Each row was made from one walk, in order. Every step used is in the known rows, and no mark comes twice. Write each row's walk.
Known rows
lepo-gele-bozed-vonovod: [13 3 -8 -3 -5 -9 -8 4 16 0 -10 4 8 1 2 2 6 -4 3 8 5 0 -7 3 -2 -11 2 9 -5 -8 -4 -3 -9 7 8 20 -12 5 2 -1 -1 -9 2 4 12 -1 5 15 -9 -9 2]
risi-gele: [17 2 -14 -1 1 -10 -7 5 13 6 -8 -1 -8 -3 2 7 -7 -9 9 6 5 -6 -3 -19 -6 -6 -1 -4 -6 -10 2 -11 -8 -4 4 -8 11 3 5 -6 6 -7 1 6 8 -4 -7 16 -9 -3 -6]
risi-gele-bozed-vonovod: [17 0 -14 0 2 -14 -8 7 26 2 -12 6 -5 0 3 7 -2 -10 8 12 6 -1 -4 -7 -7 -1 3 3 -3 -9 4 -7 2 9 4 -7 8 2 2 -7 5 -8 -3 6 18 -6 -15 15 -7 -11 0]
vonovod-bozed-gele-zuvul: [18 6 -3 -6 -2 0 -2 2 15 12 -3 -3 -9 -7 -2 4 -8 0 2 6 13 1 -15 -22 3 -10 6 5 -8 -7 0 -11 -9 -4 3 12 -8 8 12 -3 -3 -7 -1 2 5 8 -3 16 -14 8 -16]
gele-bozed-vonovod: [17 -1 -10 -2 -2 -10 -8 7 27 -1 -9 5 -1 -1 2 4 2 -5 4 9 8 0 -4 -2 -4 -2 4 5 -6 -9 1 -5 -1 9 8 6 -7 3 4 -4 -1 -7 -3 5 17 -5 -3 16 -7 -9 -6]
lepo-vonovod-bozed-gele-zuvul: [19 9 4 -14 -1 -2 1 3 12 8 -3 -13 -3 -9 -3 2 -12 2 2 8 11 -2 -13 -16 3 -24 -2 6 -9 -4 -2 -13 -9 -9 6 15 -5 14 7 -4 3 -7 2 2 4 10 -1 17 -15 10 -16]
lofes-zuvul-vonovod: [22 2 -9 3 -3 3 -7 11 19 -1 -9 6 -11 0 3 5 0 10 4 7 6 -11 5 -19 -3 -6 3 -4 -9 -18 -2 -15 8 2 4 -2 -17 2 9 -4 -4 -5 1 8 7 -9 9 16 -4 -7 -12]
bozed-vonovod-risi-lofes: [8 -1 -11 -5 -1 -6 -11 4 15 3 -8 3 6 -2 -1 7 -4 2 8 -3 12 -10 12 -7 -2 2 4 -1 -3 -10 4 -6 -2 6 17 6 -11 0 5 -4 -2 -9 -6 6 11 7 14 11 -6 -7 -19]
lepo-gele: [14 6 -7 -3 -5 -4 -7 3 3 5 -5 -4 4 -1 1 3 1 -1 4 3 4 -5 -7 -8 -1 -16 -1 2 -8 -9 -7 -7 -17 -6 7 19 -9 5 4 -1 0 -7 5 4 3 1 12 15 -10 0 -3]
zuvul-vonovod-bozed-gele: [20 3 -8 -4 -2 7 -3 8 25 12 -4 8 -19 -3 0 1 1 3 3 11 7 -2 -17 -21 3 -17 8 -3 -7 -13 -4 -16 -12 -3 7 6 -15 -3 18 -2 -5 -7 -2 5 1 -3 2 18 -10 -1 -15]
zuvul-vonovod-risi: [16 0 -12 -3 -1 4 -7 10 19 -1 -6 3 -10 1 1 4 1 9 8 3 11 -6 -1 -20 -2 -3 5 -1 -10 -17 2 -13 -10 -6 11 -2 -15 -2 6 -6 -5 -3 -7 6 4 -4 7 14 -8 -11 -17]
risi-gele-zuvul: [19 4 -10 1 1 -8 -7 2 9 7 -8 -7 -6 -5 1 9 -11 -12 10 6 11 -3 -7 -21 -5 -8 -2 -1 -8 -9 6 -11 -1 -7 -2 -6 8 5 1 -8 3 -6 -1 4 6 2 -9 13 -10 1 -6]
vonovod-risi-gele: [13 0 -15 -5 1 -7 -7 6 11 2 -9 -2 -5 -1 2 7 -8 2 10 3 10 -7 2 -23 -6 6 1 -1 -5 -12 5 -11 -13 -6 9 -10 10 4 1 -7 4 -5 -5 6 10 0 -8 14 -11 -8 -10]
bozed-vonovod: [16 0 -12 -5 -2 -12 -8 7 10 5 -8 -1 0 -1 1 5 2 -8 5 4 7 -2 2 -11 -3 -8 7 0 -5 -8 2 -5 -9 3 10 5 -9 -1 6 -6 -3 -8 -3 6 11 -1 13 13 -7 -7 -8]
risi-lofes-lepo: [13 3 -5 1 2 -5 -11 7 19 14 -10 7 1 -7 1 4 -3 -9 9 -2 4 -14 6 -1 2 -10 1 -4 -10 -10 1 -10 -2 -1 9 6 -8 -1 10 -1 10 -7 1 5 0 6 3 16 1 3 -24]
gele-zuvul-vonovod-risi-lofes-bozed: [13 4 -13 11 -2 10 -11 -1 22 1 -4 -7 -6 -4 -2 9 -8 4 13 -1 18 -11 -13 -19 0 -1 -2 -2 -10 -18 3 -13 13 -9 2 4 -24 -3 7 -6 -2 -6 -10 4 2 0 10 10 -7 -1 -30]
lepo-vonovod-bozed-gele: [17 7 0 -17 -1 -4 0 6 14 6 -3 -7 -4 -6 -1 -1 -8 5 1 8 5 -4 -10 -12 2 -23 0 3 -6 -4 -6 -14 -14 -7 11 15 -4 12 10 -2 5 -8 4 4 6 4 3 20 -14 6 -17]
bozed-vonovod-risi: [13 -2 -14 -11 -1 -9 -9 7 9 1 -9 -2 2 1 1 5 -1 3 5 1 12 -3 8 -15 -4 3 9 3 -4 -10 5 -5 -14 2 16 1 -8 1 2 -5 -5 -7 -8 7 12 3 13 12 -10 -13 -14]
lepo-gele-bozed: [14 5 -5 0 -4 -3 -6 3 20 -2 -6 3 3 -1 2 2 1 2 3 8 5 -4 -13 0 -1 -10 -4 7 -9 -10 -8 -8 -8 0 4 21 -9 7 2 1 1 -7 4 3 10 -3 -3 18 -9 -1 -2]
gele-zuvul-vonovod-risi-lofes: [14 3 -6 4 0 11 -10 3 22 4 -7 3 -7 -4 -2 9 -7 6 11 0 16 -11 -1 -16 0 -5 0 -2 -10 -16 4 -14 10 -4 6 0 -19 0 5 -6 -4 -4 -7 4 2 6 4 11 -6 -2 -24]
gele-bozed-vonovod-risi-lofes-lepo: [10 -1 -8 -4 3 -7 -13 8 31 6 -15 14 6 -3 1 5 1 -2 10 -1 10 -9 10 7 0 7 5 6 -7 -12 5 -7 1 9 16 4 -10 1 4 -1 6 -8 -7 5 12 8 -5 15 -1 -11 -24]
lepo-gele-bozed-vonovod-risi: [11 2 -9 -9 -4 -6 -8 5 15 -4 -11 3 10 3 2 2 5 6 5 5 10 -1 -1 -1 -3 0 3 11 -5 -10 -3 -4 -14 4 14 18 -12 5 -2 -1 -4 -7 -4 5 15 3 4 15 -12 -14 -4]
lepo-vonovod-bozed: [16 8 -5 -15 -1 -10 -2 5 10 1 -6 -5 3 -7 0 1 -7 4 3 13 0 -5 -8 -12 0 -29 -2 -2 -8 -3 -2 -12 -13 -8 9 14 -1 8 6 -5 14 -8 5 4 9 4 0 20 -15 1 -11]
gele-zuvul: [19 4 -6 0 -2 -5 -6 3 10 4 -4 -8 -2 -5 0 7 -7 -5 6 4 12 -2 -6 -18 -2 -9 1 3 -11 -10 3 -8 -3 -5 1 6 -6 7 3 -7 -2 -5 -2 4 6 2 3 14 -10 3 -11]
lofes-bozed-gele: [16 1 -11 2 -3 -1 -6 2 15 5 0 -17 -11 -3 -2 2 -5 -5 5 -2 14 -2 -18 -19 -1 2 2 3 -8 -12 -6 -9 -10 -7 6 12 -11 3 13 -2 -6 -7 -3 5 4 -9 13 14 -6 6 -21]
lepo-vonovod: [17 5 -2 -11 0 -9 -4 6 9 0 -4 -10 1 -4 -1 3 -7 2 5 6 5 -8 -1 -9 -4 -24 -5 0 -9 -6 -3 -11 -8 -8 11 9 -3 10 2 -4 6 -5 4 4 8 -1 8 17 -9 2 -12]

Write each row's walk
[13 -1 -18 -9 1 -13 -9 8 8 3 -13 -1 0 1 2 8 -4 -3 9 3 10 -3 8 -19 -6 6 7 -1 -2 -9 7 -7 -13 2 13 -9 6 0 1 -8 1 -7 -7 7 14 3 2 12 -11 -15 -7] : bozed-vonovod-risi-gele
[20 7 -14 2 1 0 -5 4 16 12 -11 8 -15 -5 1 9 -6 -5 9 17 5 -1 -18 -26 -1 -20 3 -6 -8 -11 7 -15 -2 -7 -5 -7 -1 -3 9 -10 7 -6 -1 4 3 2 -17 15 -14 -5 -6] : risi-gele-zuvul-vonovod-bozed
[19 2 -10 4 -3 13 -6 2 17 3 -2 -15 -15 -1 -3 6 -7 3 9 -3 24 -2 -19 -28 0 5 5 5 -10 -19 -1 -12 -2 -12 3 5 -22 1 10 -5 -14 -4 -13 3 0 -4 11 11 -10 -1 -28] : lofes-bozed-gele-zuvul-vonovod-risi
[17 0 -16 -1 1 2 -8 9 17 2 -10 6 -13 1 2 7 -4 4 11 7 10 -7 -1 -25 -5 0 3 -5 -7 -16 4 -15 -8 -8 8 -14 -1 -3 5 -8 1 -4 -6 7 5 -4 -6 14 -8 -12 -11] : zuvul-vonovod-risi-gele
[14 0 -13 -2 1 -6 -7 8 27 -5 -10 4 -6 0 3 7 -8 5 9 8 11 -5 -5 -14 -7 11 -1 4 -6 -14 3 -12 -2 0 6 -8 9 7 -1 -5 5 -6 -5 6 16 -5 -24 17 -10 -9 -7] : vonovod-risi-gele-bozed
[20 9 6 -16 2 -5 -1 5 9 16 -8 -7 -1 -10 -1 1 -9 -5 5 6 8 -2 -7 -9 6 -25 2 7 -11 -5 0 -12 -13 -11 7 14 -3 11 9 -3 8 -6 0 2 -1 15 -2 19 -11 7 -22] : lofes-lepo-vonovod-bozed-gele-zuvul
[21 7 -9 0 -2 4 -4 4 17 7 -7 7 -12 -6 1 6 -2 1 6 14 7 -1 -16 -22 2 -22 5 -3 -10 -13 5 -13 -2 -5 -3 6 -15 -3 11 -8 1 -6 -2 3 2 3 -4 16 -13 -3 -13] : gele-zuvul-vonovod-bozed
[10 6 -6 -2 -1 8 -12 6 17 12 -13 11 5 -2 1 3 4 4 11 -4 6 -13 4 -1 5 -14 1 -1 -11 -16 -4 -13 -12 -8 13 13 -22 -6 8 1 4 -6 -1 4 -7 9 12 14 -1 -8 -21] : zuvul-vonovod-risi-lofes-lepo-gele
[16 3 -7 -9 -2 -2 -2 6 17 11 -3 1 -11 -5 -1 1 -4 2 1 6 7 -2 -12 -18 3 -8 6 1 -6 -9 -3 -12 -15 -2 9 11 -6 4 15 -2 0 -9 1 4 6 1 -1 18 -12 4 -14] : vonovod-bozed-gele
[19 4 -7 4 -4 1 -5 -2 12 7 1 -22 -9 -4 -3 5 -10 -8 7 -2 20 -1 -20 -22 -1 0 1 6 -9 -12 -3 -9 -1 -9 0 12 -15 7 10 -4 -9 -6 -6 3 3 -2 10 12 -9 9 -21] : lofes-bozed-gele-zuvul
[23 2 -1 0 -3 9 -4 6 21 10 -3 -6 -18 -3 -2 6 -3 -2 7 4 17 -2 -13 -21 1 -10 4 3 -11 -14 -1 -13 -1 -6 2 1 -18 3 11 -5 -13 -4 -5 4 -1 -3 5 13 -6 5 -16] : bozed-gele-zuvul-vonovod
[18 11 -7 -2 -5 5 -5 1 7 9 -9 6 -3 -4 1 4 2 2 4 13 4 0 -20 -17 5 -30 4 0 -10 -10 -2 -12 -12 -8 -1 19 -20 -1 8 -5 1 -7 3 2 -3 7 3 15 -16 -3 -3] : lepo-gele-zuvul-vonovod-bozed
[15 4 -4 2 2 8 -11 7 22 13 -12 8 -3 -5 0 8 -4 0 13 -3 13 -12 5 -9 3 -6 3 -1 -13 -17 7 -14 3 -6 6 -2 -19 -4 7 -5 2 -3 -8 4 -4 12 1 13 -2 -5 -31] : gele-zuvul-vonovod-risi-lofes-lepo
[22 4 -8 -3 -4 8 -2 10 26 8 -7 11 -18 -2 2 2 -1 14 1 10 6 -8 -3 -24 1 -7 7 -3 -6 -15 -4 -17 1 4 6 4 -18 2 18 -2 -4 -7 1 7 7 -4 4 18 -7 -2 -16] : lofes-zuvul-vonovod-bozed-gele
[15 3 -6 -10 2 -8 -4 8 24 -8 -10 -4 -1 -2 2 4 -12 8 10 10 9 -7 -2 -9 -7 -3 -8 6 -6 -9 0 -13 -2 -6 10 -5 14 14 -5 -6 12 -5 -2 6 17 -1 -21 19 -12 -6 -9] : lepo-vonovod-risi-gele-bozed
[17 0 -14 2 2 3 -8 10 35 -3 -12 11 -15 1 3 7 -2 6 11 11 11 -6 -10 -17 -6 4 1 0 -7 -18 3 -16 2 -2 5 -14 2 1 3 -6 3 -4 -7 6 11 -8 -21 17 -8 -15 -10] : zuvul-vonovod-risi-gele-bozed
[18 4 -14 -2 -1 2 -5 8 20 7 -7 11 -13 -4 1 3 3 3 4 14 1 -4 -14 -18 1 -21 7 -7 -9 -13 0 -14 -10 -3 4 4 -12 -5 14 -6 3 -7 0 5 3 -3 0 18 -12 -6 -11] : zuvul-vonovod-bozed
[19 1 -17 -1 0 2 -8 12 17 -1 -14 7 -12 2 4 8 -6 14 9 6 10 -12 11 -28 -7 7 2 -5 -6 -18 3 -17 6 -1 7 -17 -2 2 3 -7 0 -4 -4 9 10 -5 -4 14 -8 -15 -11] : lofes-zuvul-vonovod-risi-gele
[10 2 -7 -5 2 -2 -11 7 18 9 -11 6 3 -5 0 4 -5 0 10 -6 9 -14 12 -4 1 2 2 0 -9 -12 3 -11 -7 -3 14 4 -7 1 7 -1 8 -6 -4 5 2 10 3 15 -3 -3 -29] : vonovod-risi-lofes-lepo
[12 0 -25 -1 0 -11 -11 3 6 0 -10 -11 -2 1 1 7 -5 -8 11 0 12 -2 -5 -23 -7 11 6 -1 -1 -11 5 -6 -9 -4 8 -5 1 -2 3 -8 2 -9 -10 7 12 -4 5 10 -12 -15 -13] : lofes-bozed-vonovod-risi-gele
[12 -1 -20 -3 -2 -9 -11 3 6 -3 -7 -12 2 1 0 5 -2 -2 7 -1 13 -1 -5 -19 -4 7 8 2 -5 -12 3 -4 -11 -2 11 8 -12 -2 5 -5 -4 -7 -11 6 11 -2 19 11 -11 -13 -19] : lofes-bozed-vonovod-risi
[20 1 -3 -3 -3 12 -5 7 20 6 -4 -5 -15 -1 -2 6 -6 8 8 0 22 -3 -7 -24 0 0 5 5 -11 -17 1 -14 -5 -8 8 -2 -19 4 8 -5 -15 -2 -10 4 1 2 6 12 -9 -2 -22] : bozed-gele-zuvul-vonovod-risi
